What can hang from each mark
j_44: j_36
j_578: j_36 j_800
j_36: j_44 j_446 j_518 j_578 j_647
j_941: j_578
j_659: j_36
j_800: j_647
j_647: j_941

Each row was made from one small tree. The marks that hang from a mark follow it in brackets, in the order of their numbers. Every link used is in the known rows. Write each row's tree.
Known rows
j_647{j_941{j_578}}: [ 1.04,  1.21,  2.25,  0.13, -0.67, -1.95,  0.61, -2.86,  0.95, -2.41,
  1.12,  1.18, -1.13,  0.99,  1.53,  0.92, -1.33, -1.81,  0.82]
j_578{j_36 j_800{j_647{j_941}}}: [-0.50,  4.89,  0.86,  1.87, -3.04, -0.67, -1.33,  2.70,  0.75,  5.30,
  1.70, -2.17, -0.70, -0.80,  1.68, -0.27,  2.04, -4.25,  2.65]
j_647{j_941{j_578{j_36 j_800}}}: [ 1.07,  6.43,  2.49,  1.44, -1.93, -1.73, -1.00, -1.23,  0.87,  1.83,
  1.47, -1.16, -0.55,  0.21,  1.21,  0.09,  0.15, -4.29,  1.41]
j_44{j_36{j_518 j_578 j_647}}: [-2.98,  3.16, -0.23,  0.31, -1.03,  0.85, -0.03,  1.37,  1.85,  2.50,
  3.06,  1.98, -0.20,  0.65, -2.01,  0.35, -0.92,  1.45, -0.16]
j_36{j_446}: [-1.00,  0.86,  0.03,  1.21, -0.73, -2.47,  0.38, -1.89,  1.10, -2.30,
  2.14,  0.00, -1.27,  0.31,  0.02, -0.06, -0.08, -1.13, -0.13]
j_647{j_941}: [ 0.25,  1.96,  2.07, -0.02, -0.52, -1.60,  0.32,  0.40,  1.00, -0.53,
  0.59,  0.41, -1.02,  0.12,  1.21,  0.86, -0.31, -2.30,  1.25]
j_578{j_36{j_518} j_800{j_647}}: [-1.08,  5.08,  1.11,  1.81, -3.16,  0.65, -1.68,  1.94,  0.53,  6.98,
  1.88, -2.74,  1.38, -0.18, -0.65, -0.24,  2.02, -0.91,  1.72]
j_941{j_578}: [ 0.25, -1.13,  1.37,  0.29, -0.60, -1.43,  0.39, -5.38,  0.89, -1.31,
  1.27,  0.80, -0.54,  1.14,  0.22,  0.29, -1.03,  0.50, -0.36]
j_44{j_36{j_446 j_518 j_578 j_647}}: [-3.38,  4.17, -1.23,  1.34, -1.55, -0.36,  0.15,  1.09,  2.03, -0.24,
  4.37,  1.92, -0.93,  0.92, -2.07,  0.23, -1.06,  0.49, -0.25]
j_659{j_36{j_446 j_518 j_647}}: [-2.79,  0.19, -0.89,  1.66, -1.16, -1.14, -0.23, -0.13,  1.34,  1.34,
  2.35,  2.56, -0.49,  0.52, -2.03,  0.77, -0.90, -0.16,  1.97]
j_578{j_36{j_647} j_800}: [-0.74,  4.44,  0.00,  2.57, -1.85, -0.14, -1.67,  0.17,  1.14,  6.16,
  0.91, -1.25, -1.38, -0.76, -0.25, -1.14,  2.71, -3.27,  1.95]
j_44{j_36{j_446 j_578 j_647}}: [-3.55,  2.68, -2.21,  1.30, -1.34, -1.40,  0.22,  0.11,  2.11, -0.82,
  4.28,  2.03, -2.55,  0.11, -0.87, -0.50, -0.60, -1.33, -0.32]
j_800{j_647}: [-1.37, -3.62, -0.14,  0.28, -1.51, -0.49,  0.45, -0.69,  0.65,  1.32,
  1.32,  0.35, -1.06,  0.06,  0.98,  0.32,  0.66,  0.63,  1.03]
j_578{j_36{j_44 j_518} j_800{j_647}}: [-0.55,  8.19,  0.91,  1.29, -3.78,  0.54, -1.83,  1.43,  0.07,  7.34,
  1.69, -3.19, -1.34,  0.70, -0.91, -0.97,  1.49, -1.06,  2.23]
j_800{j_647{j_941}}: [-0.43, -1.43,  0.71,  0.31, -1.53, -0.88,  0.83,  1.14,  0.75,  0.16,
  1.11,  0.81, -1.58,  0.07,  2.09,  1.07,  0.28, -1.52,  2.13]
j_44{j_36}: [-2.85,  1.14,  0.38,  0.52, -0.43, -0.71,  0.46, -1.57,  1.05,  1.92,
  1.86, -0.03, -0.74,  0.36, -0.19, -0.71, -0.72,  1.41, -0.58]
j_578{j_36 j_800}: [-0.59,  5.82,  1.31,  1.78, -2.10, -0.79, -1.87,  0.06,  0.85,  5.64,
  1.27, -2.71,  0.43, -0.88, -0.24, -1.09,  1.74, -3.08,  0.88]
j_578{j_36{j_446}}: [-1.30,  3.79, -0.26,  2.74, -0.93, -2.81, -1.60, -0.34,  0.96, -0.29,
  2.17, -1.50, -0.33, -0.37,  0.96, -0.34,  0.11, -2.85,  0.38]

Write each row's tree
[-0.02, -0.12,  0.48,  1.58, -1.80, -1.67, -0.38, -0.75,  0.64, -0.23,
  1.72,  0.11, -1.17,  0.37,  2.96,  1.00, -0.48, -2.22,  2.06]
j_800{j_647{j_941{j_578{j_36}}}}
[-0.62,  7.62, -0.85,  0.18, -2.27, -0.87, -0.34,  0.65,  1.55, -1.46,
  3.37,  1.64, -3.84,  1.54, -2.27,  0.10, -0.69, -1.34,  0.93]
j_36{j_44 j_446 j_518 j_578 j_647}
[ 0.12,  2.67,  0.39,  2.44, -1.97, -0.64, -1.13, -3.39,  1.06,  3.75,
  1.53, -0.52, -1.42,  0.27,  0.08, -0.80,  1.29, -2.61,  1.19]
j_941{j_578{j_36{j_647} j_800}}
[ 0.94,  3.77,  2.09,  0.84, -1.64,  0.58,  0.75, -1.06,  1.31,  1.30,
  1.16,  1.67, -1.35,  1.73, -0.90,  1.13,  0.42, -1.08,  2.22]
j_36{j_518 j_647{j_941{j_578{j_800}}}}
[-0.76,  2.32, -0.45,  2.88, -3.19, -1.87, -0.98, -2.99,  0.79,  1.39,
  3.47, -1.53, -1.17,  0.36,  0.85, -0.73,  0.92, -2.82,  1.10]
j_941{j_578{j_36{j_446} j_800{j_647}}}
[-3.20,  3.74,  0.28,  1.26, -1.11, -0.90,  0.50, -0.89,  1.14, -0.06,
  3.11, -0.30, -0.15,  1.40, -1.41,  0.01, -1.20,  2.14, -0.76]
j_44{j_36{j_446 j_518}}
[ 0.62,  6.17,  0.18,  1.81, -2.50, -0.86, -1.34, -3.94,  0.66,  3.79,
  1.41, -0.75, -3.96,  1.02,  0.01, -1.47,  1.00, -2.63,  1.74]
j_941{j_578{j_36{j_44 j_647} j_800}}
[-2.58,  1.88, -1.18,  2.05, -0.80, -1.63,  1.07,  0.33,  1.56, -1.56,
  2.80,  1.93, -3.65,  0.75,  0.90, -0.16, -0.12, -1.56,  1.28]
j_44{j_36{j_446 j_647{j_941}}}
[ 0.14, -1.92,  0.76,  0.51, -1.54, -1.32,  0.93, -1.84,  0.72, -1.48,
  1.64,  1.53, -1.77,  1.00,  2.34,  1.22, -0.56, -1.08,  1.64]
j_800{j_647{j_941{j_578}}}
[-0.17,  6.67,  0.25, -0.83, -1.64,  0.51, -0.57,  0.69,  1.31,  1.34,
  1.94,  1.69, -2.97,  1.33, -2.25,  0.23, -0.65, -0.20,  1.01]
j_36{j_44 j_518 j_578 j_647}
[-1.73,  7.95, -0.37, -0.65, -3.42, -2.32, -1.43,  0.00,  1.35,  2.81,
  4.39,  0.40, -2.50, -0.67, -2.64, -1.05, -1.17, -3.85,  1.07]
j_659{j_36{j_44 j_446 j_578{j_800}}}
[-0.33,  6.43,  0.12,  1.80, -1.25, -0.18, -1.56,  0.20,  0.54,  3.32,
  0.38, -0.62, -2.47,  1.12, -0.42, -0.25,  0.40, -0.81,  2.21]
j_578{j_36{j_44 j_518 j_647}}
[-0.04,  2.16,  0.26, -0.16, -0.68, -0.89, -0.01,  2.19,  2.00, -0.53,
  1.87,  2.84, -2.06, -0.50,  0.37,  1.04, -0.15, -3.98,  1.54]
j_36{j_578 j_647{j_941}}
[-1.99,  7.36,  0.03, -0.72, -2.42, -2.00, -1.36,  0.73,  1.21,  0.68,
  4.05,  1.03, -1.02,  0.38, -2.66,  0.30, -2.90, -1.24,  0.67]
j_659{j_36{j_44 j_446 j_518 j_578}}
[ 0.46,  4.44,  0.92,  1.16, -1.26, -2.16, -1.34, -4.63,  0.34,  0.45,
  1.25, -0.94, -2.43,  1.19,  1.08, -0.68, -1.10, -1.38,  0.39]
j_941{j_578{j_36{j_44}}}
[-0.40,  2.27,  0.19,  2.52, -0.43, -1.39, -1.16,  1.49,  1.11,  1.73,
  0.30,  0.30, -1.75, -0.46,  1.87,  0.38,  0.91, -4.06,  2.55]
j_578{j_36{j_647{j_941}}}
[-0.58,  3.26, -1.64,  1.23, -1.29, -1.91,  0.48, -2.39,  0.93, -1.60,
  1.64,  1.31, -6.29,  1.39, -0.01, -0.85,  0.48, -1.64,  1.69]
j_36{j_44 j_446 j_647}
[-2.80, -1.98, -1.77,  1.76, -0.93, -2.14, -0.11, -1.30,  1.45,  0.81,
  2.39,  2.73, -2.19, -0.32, -0.75,  0.06, -0.57, -1.61,  2.10]
j_659{j_36{j_446 j_647}}
[-2.00,  3.09, -0.64,  0.25, -1.86, -2.97, -0.57, -1.86,  0.65,  0.65,
  2.49,  0.77, -3.02,  0.31, -0.86, -0.71, -1.82, -1.35,  1.49]
j_659{j_36{j_44 j_446}}
[-2.04,  3.56, -1.08,  1.07, -1.76, -1.33, -0.28, -0.73,  0.93,  1.59,
  2.33,  2.11, -3.21,  1.26, -2.13, -0.07, -1.29, -0.33,  2.62]
j_659{j_36{j_44 j_446 j_518 j_647}}
[-0.09, -0.93,  0.92,  0.41, -2.79, -0.20,  0.46, -4.10,  0.70,  2.25,
  2.16,  0.04, -1.36,  0.74, -0.05, -0.31,  0.89,  0.03,  0.65]
j_941{j_578{j_800{j_647}}}
[ 0.15,  5.43,  0.82, -0.09, -2.09, -0.14, -0.30,  2.52,  2.03,  2.43,
  2.32,  1.79, -2.06, -0.67, -0.70,  0.46,  1.33, -5.13,  1.80]
j_36{j_578{j_800} j_647{j_941}}
[-1.40,  5.71,  0.29,  0.29, -3.70, -0.20, -0.47,  2.30,  1.57,  1.37,
  4.74, -0.50,  0.39,  0.30, -2.37,  0.53,  0.51, -1.34,  0.21]
j_36{j_446 j_518 j_578{j_800{j_647}}}
[-1.33,  2.46,  0.09,  2.03, -2.92, -0.25, -1.58,  1.05,  0.65,  6.36,
  1.70, -2.42, -0.24, -1.03,  0.59, -0.85,  2.33, -2.74,  1.79]
j_578{j_36 j_800{j_647}}
[-2.94,  5.98,  0.22,  0.18, -2.15,  1.55, -0.22,  1.72,  1.95,  4.99,
  3.46,  0.81, -0.25,  0.33, -3.13, -0.32,  0.35,  0.51,  0.05]
j_44{j_36{j_518 j_578{j_800} j_647}}
[-0.33,  3.28, -0.52,  3.37, -2.28, -1.79, -0.89, -3.53,  1.22,  1.28,
  2.66, -0.46, -2.27,  0.53,  0.15, -0.89,  1.28, -3.45,  1.11]
j_941{j_578{j_36{j_446 j_647} j_800}}
[-0.95,  5.67,  0.77,  0.07, -1.54, -1.40, -0.57,  0.85,  1.69, -2.08,
  3.98,  0.33,  0.97,  0.41, -2.05,  1.01, -1.23, -0.74, -0.86]
j_36{j_446 j_518 j_578}
